(in the rows, 128 means zero)
Known rows, with every step that occurs
pigen, gagu, bigid: 101 113 122  96 125 119 146  86 150 103 190 122 128 141 140 133 140 137 126 147 135 126 124 116 137 158 128 129 123 165 112  98 109
reru, daru, dapep: 135  93 125 107 120 126 145  86 179  89 136 139 157 160 135 150 135 107  94 148 126 128 142 136 120 144 133 121 129 181 118  95 137
bigid, gagu, daru, dapep, pigen, depu, memef, reru: 137 100 171 138 160 173 171 144 144  93 119 157 127 158 120 156 172  78 120 105 108  84 111 135 110 112  89 104 141 181 156 130 114
depu, memef: 122  76 115 106 121 146 149 129 139 102 166 119 154 152 118 153 149 108 113 154 111 122 123  97 123 164 153 106 126 178 127 123 144
tesel, vatu, bigid, gagu, memef, dapep: 136 104 143 148 128 105 127 131 133 110 194 137 146 151 138 126 127  72 101 148 145 138 132 133 128 122 153 132 143 168 108 121 125
depu, memef, vatu, bigid, gagu, daru, dapep, pigen: 149 100 168 120 169 146 166 136 142  75 185 175 173 168 135 134 173  49 130 150 129 102 117 102 143 121  94  94 117 154 110  92 107
dapep, bigid, gagu, memef, vatu, pigen, depu, daru: 123 163 138 163 139 113 121 138 158 140 222 153 117 129 135 100 183 110  97 128 110  94 108 144 122 130 141 120 160 133 124 112 185
ruron, daru, dapep, bigid, gagu, memef, reru: 142 152 160 173 104 137 133 148 175  92 168 163 142 132 134 164 110 126  98  97 122 108 159 153 111 137 154 131 133 188 135 137 154
tesel, gagu, memef, reru, pigen, depu: 124 132 148 137 130 125 163 139 105 126 159 169 127 141 120 120 137 121 108 124 103  78 120 148 110 143 162 111 150 207 142 124 108
vatu, pigen, depu, memef, reru: 123 108 132 120 147 170 148 151 137 104 128 131 132 165 102 144 184 134 111 141 115  95 138 118 127 147 113 110 154 179 179 162 140
memef, reru, bigid, gagu, daru, dapep, pigen, depu: 138 129 178 136 180 139 157 116 158 113 131 138 113 135 135 160 171 111 112  92 112  97 112 145 120 110  85 115 132 162 157 123  89
depu, bigid, gagu, daru: 107 107 138  94 131  98 157 115 149 109 164 118 141 139 131 118 149 124 130 118 124 123 101 139 135 136 121 132 122 125 108 107 129
ruron, daru, dapep, bigid, gagu, memef: 136 139 143 167 109 121 128 135 177  98 189 151 148 134 135 157 106 105  96 115 115 110 142 156 110 138 176 131 123 174 126 114 163
memef, vatu, bigid, gagu: 145 115 141 100 140 103 162 114 152  87 244 146 155 165 161 105 165 100 122 158 150 122 136 105 154 137 133 113 127 141  98  98 142
dapep, pigen, depu, memef, reru, bigid, gagu, daru: 123 116 169 129 194 158 152 156 130 134 129 141 114 132 138 166 188 114 119 117  82  83  88 112 108 125  97 116 131 142 159 138  83
depu, daru, dapep, bigid: 114 110 115 133 102 122 142  97 186 108 165 126 129 126 114 152 137 123  89  97 124 138 128 141 108 158 124 107 133 183 113  98 164
memef, reru, pigen: 133 115 131 117 114 127 148 121 135 113 148 144 136 159 129 136 128 141 119 124 123  91 145 127 141 138 114  99 157 193 112 130 102
tesel, reru, pigen, depu, memef, dapep: 118 113 109 135 111 136 137 128 121 166 127 138 116 140  99 124 143 110 113 130  95  79 116 133  90 135 118 109 142 178 151 158 125
memef, reru, daru, dapep, pigen: 137 113 157 122 145 157 147 120 171  84 101 161 151 161 135 151 137 111  96 109 118 106 144 133 122 116 110 102 149 199 121 111  94
bigid, gagu, daru, dapep, pigen: 139  94 164 130 143 128 159 110 157  97 153 140 147 156 129 130 138  67 115 106 124 103 122 141 145 109 123 106 133 179 109  79 109
daru, dapep, bigid, gagu, memef, vatu: 149 143 156 158 104 112 139 115 154  93 236 148 158 133 142 133 140  92 110 126 133 132 137 144 136 134 162 114 127 174  99 125 173
memef, vatu: 138 112 125 103 116 111 152  99 151  90 210 118 165 157 145 103 150 115 113 143 137 117 121 103 146 150 154 100 139 168 111  99 150
daru, dapep, pigen, depu, bigid, gagu, memef: 120 131 148 131 167 133 140 140 156  93 169 139 118 137 112 142 147  84 119 103 107 108 105 167 109  95 139 105 126 160 132 141 147
pigen, depu, memef, dapep: 117  94 115 123 124 152 149 119 142 132 135 102 135 157 124 146 151 108 111 137 107 103 105 132  96 142 134 108 133 180 160 144 153
memef, reru, daru: 129 108 141 104 125 134 147 112 163 102 127 146 146 156 151 136 144 146  97 136 118 116 140 117 123 146 127 126 149 175 121 115 114
depu, bigid, gagu: 106 114 120  94 126 104 154 127 153 103 183 113 135 145 127 130 146 125 127 120 133 131 117 139 132 135 137 122 117 135 104 125 149
pigen, gagu, memef: 119  91 125 127 115 135 132  93 140 102 199 133 144 129 133 131 133 111 106 169 120 122 123 108 120 155 175 113 136 189 115 101 146
reru, bigid, gagu, daru, dapep, pigen, depu: 132 115 162 130 186 124 151 104 160 121 150 126 118 135 137 152 167  90 111 109 104  98  96 149 119 111 108 115 122 150 149 100 101
bigid, gagu, memef, vatu: 151 125 147 133 116 109 138 119 141 103 243 142 155 144 148 111 147  88 119 154 132 116 129 110 147 136 176 115 132 161  93 105 166
tesel, depu, bigid, gagu:  95 112 117  75 141 105 164 133 132  85 186 102 129 145 121 148 156 109 130 121 141 118  94 137 143 135 159 120 109 149  99 102 151
bigid, gagu, daru: 131  90 148 112 124 106 160 102 149 114 179 125 143 149 144 115 145 102 117 132 124 113 119 126 144 138 140 131 134 154 108  84 128
depu, memef, reru, bigid: 124 105 132 112 140 155 139 139 137 115 145 121 140 130 118 191 165 149 114 143 110 131 133  85 121 174 123 111 114 171 144 157 114
dapep, bigid: 113 110 130 117 117 114 147 111 153 112 182 111 145 134 143 128 134 143  99 112 110 129 120 135 128 151 161 116 142 174 120 123 133
reru, bigid: 122 106 122 103 142 112 135  99 154 122 177 101 139 128 134 157 147 141 106 141 114 135 124 107 134 162 150 116 116 160 128 117 120
memef, dapep, pigen, depu, bigid, gagu, daru, ruron:  99 146 158 127 134 142 167 124 141 148 101 123 101 147 136 100 159 107 117  77 102  96  55 166 104  88 105 102 155 128 153 121 118

Rows
101 106 148 130 121 135 161 138 111 133 142 110 144 138 133 163 151  88 124 115 115 101  80 143 124 137 146 128 118 172 114 107 127 -> tesel, depu, memef, dapep, bigid, gagu, daru
136 133 164 148 114 143 126 115 165  98 133 168 149 127 138 162 129 139  88 119 105 136 152 149 109 141 137 131 143 197 124 146 128 -> gagu, memef, reru, daru, dapep, bigid
125 124 148 141 133 157 160 142 163 104 123 167 124 153 144 180 174 120  97 124 102 111 123 160  78 135  98 134 137 162 150 160 147 -> pigen, depu, memef, reru, daru, dapep, bigid, gagu
136 119 168 147 160 137 131 142 140 132 182 148 138 146 144 127 126  74 116 124 116 109 137 133 139  95 150 106 132 180 101 118 105 -> vatu, bigid, gagu, memef, dapep, pigen
107  94 144 133 132 143 148  90 141 130 122 118 152 146 142 110 127  98 113 120 120  88  91 131 120 116 120  96 147 185 120  78  85 -> memef, dapep, pigen, gagu, daru
119  94 105 115 139 139 148 131 126 123 153 138 128 164 123 147 153 110 119 158  88  74 102 128 104 143 124  98 145 169 142 134 130 -> reru, pigen, depu, memef
134 132 147 153 127 115 114 115 143 161 181 110 131 118 136 165 131 110 114 136 119 130 134 132 129 134 160 129 108 165 114 134 135 -> reru, bigid, gagu, memef, dapep
130  77 145 108 148  90 157 115 138  84 191 141 151 159 148 107 153  83 102 149 141 131 111 117 139 137 124 140 149 136 112  80  99 -> tesel, vatu, bigid, gagu, daru
115 129 139 146 100 111 147 118 153 146 172 106 137 142 150 132 126 121 109  97 128 122 125 164 125 125 145 123 135 170 107 132 141 -> memef, dapep, bigid, gagu
123 141 137 172 133 128 122 128 176 131 179 152 105 127 104 142 165 101  89 113 115 113 135 172 112 128 129 124 146 165 139 120 187 -> vatu, pigen, depu, daru, dapep, bigid, gagu, memef
111 158 128 143 118  97 120 135 125 174 157 147  97 116 103 106 132 118 125 107 102  91 115 171  96 104 127 129 134 144 125 170 137 -> tesel, reru, pigen, depu, bigid, gagu, memef, dapep
105 101 126 134 128 149 144 103 145 126 142 112 145 151 139 122 126 100 109 122 128  96 106 130 118 117 136  86 144 197 116  96 105 -> memef, dapep, pigen, gagu
104 137 113 104 133  88 148 132 136 141 173 145  95 131 109 100 155 130 124 111 108  92 108 156 104 119 115 126 137 124 126 149 132 -> tesel, reru, pigen, depu, bigid, gagu
116 123 162 134  91 125 169 106 141 133 165 140 121 134 152 112 154 125 100 107 108 133  93 138 129 141 146 124 157 145 125 100 136 -> dapep, bigid, gagu, daru, ruron
123 109 132 127 107 121 150  98 167  91 171 117 150 139 126 148 129 126  98 107 126 141 138 150 127 149 145 110 132 193 125 126 146 -> daru, dapep, bigid
127 108 116 114 108 103 137 110 132 136 171 147 129 134 108 104 128 124 109 129 111 101 142 117 131 143 143 112 145 177 110 119 112 -> tesel, reru, pigen
116 122 158 145 105 105 151 105 148 152 152 112 143 136 153 119 128 120 111  95 120 114 110 164 128 125 129 133 138 159 112 113 121 -> memef, dapep, bigid, gagu, daru
134 162 154 156 145 114 129 139 140 124 228 144 137 142 146  96 175 113 106 136 112  96 118 153 140 121 161 123 158 143 137 140 167 -> dapep, bigid, gagu, memef, vatu, pigen, depu
115 116 138 128 115 106 153 123 152 119 202 120 135 140 151 130 140 125 106 111 119 126 123 146 131 139 159 126 138 159 105 120 143 -> dapep, bigid, gagu
124 126 122 137 109 124 143 116 189  87 155 126 158 146 132 150 108 133  90 103 120 110 135 149 108 152 153 116 129 180 145 108 147 -> ruron, daru, dapep, bigid
111 138 145 107 144 106 162 129 133 123 131 149 109 150 135 119 158 147 137 105 111  74  97 166 117 113  69 123 150 129 132 142 104 -> memef, reru, pigen, depu, bigid, gagu, daru
120 129 146 156 101 124 120 115 144 144 167 113 148 120 136 132 111 129 100 108 105 129 127 150 120 136 174 118 140 195 119 145 137 -> gagu, memef, dapep, bigid
117 109 156 126 120 101 157 111 148 125 182 126 141 134 155 117 143 123 109 110 111 118 108 146 135 139 142 136 140 148 108 102 123 -> dapep, bigid, gagu, daru
118 102 134 109 167 136 153 120 153 107 164 115 126 154 141 112 150 108 102 111  95  87  96 132 119 115 152  96 156 177 143 109 118 -> dapep, pigen, depu
118 140 128 139 140 117 147 132 136 127 198 155 141 137 104  84 179  93  93 142 123  92 105 122 121 159 171 109 145 168 142  72 168 -> tesel, gagu, memef, vatu, pigen, depu, daru
138 103 144 133 119 118 135 122 144 114 212 135 137 137 135 133 134  95 112 145 119 124 138 122 139 137 181 126 130 174 102 111 156 -> bigid, gagu, memef
119  87 126 126 134 153 154  94 159  78 160 132 148 153 123 142 135  86 106 132 135 111 122 127 122 127 132  83 135 204 118  86 120 -> daru, dapep, pigen, gagu
 98 119 122 121 140 142 138  95 178 101 158 145 113 134 113 151 140  99 115 111 134 114 117 122 120 137  90 100 124 180 100  66 108 -> depu, daru, dapep, pigen, gagu, bigid
100 131 152 119 163 118 154 128 147 141 119 110 122 146 138 105 149 106 126  80 105  82  70 174 109  85 101 114 139 133 136 123 105 -> memef, dapep, pigen, depu, bigid, gagu, daru
123 113 113 113 125 104 143 106 136 140 169 143 107 136 114  95 145 128 104 126  99  85 122 133 109 135 136 116 155 169 140 129 123 -> tesel, reru, pigen, depu
122 109 154 141 141 166 134 128 133  96 165 154 137 130 134 132 136 114 108 131 113 101 125 106 123 127 151  92 155 207 117 117 104 -> dapep, pigen, gagu, memef, reru
117 120 147 146 101 134 156  87 140 104 126 164 142 139 133 146 130 142 113 118 128  95 127 157 117 140  73 105 153 195 121 118  90 -> memef, reru, pigen, gagu, daru, dapep, bigid
111  96 102 108 132 120 148  98 176 123 171 115 106 138 126 122 160 124  93 122 109 106 101 122  99 151 132 111 149 161 137  89 168 -> pigen, depu, daru
106 118 127 100 166 135 154 121 168  81 136 115 129 149 110 134 149 112 114  92 112 108  97 160 107 109 117  91 133 167 150 135 130 -> daru, dapep, pigen, depu, bigid
129 118 126 129 160 145 148 125 187  82 136 130 139 166 129 134 124  98  93 103 105  68 111 146  99 116 145  96 144 182 169  93 131 -> ruron, daru, dapep, pigen, depu
128 115 138 137 107 114 157 109 166  99 191 125 139 145 134 151 136 107 106 106 135 137 141 161 129 137 141 120 126 177 111 122 156 -> daru, dapep, bigid, gagu
110 147 116  92 156 111 144 125 152  95 177 113 148 161 119  90 183 142 121 135 132 101 104 139 140 132 118 105 145 126 155 140 155 -> memef, vatu, pigen, depu, bigid
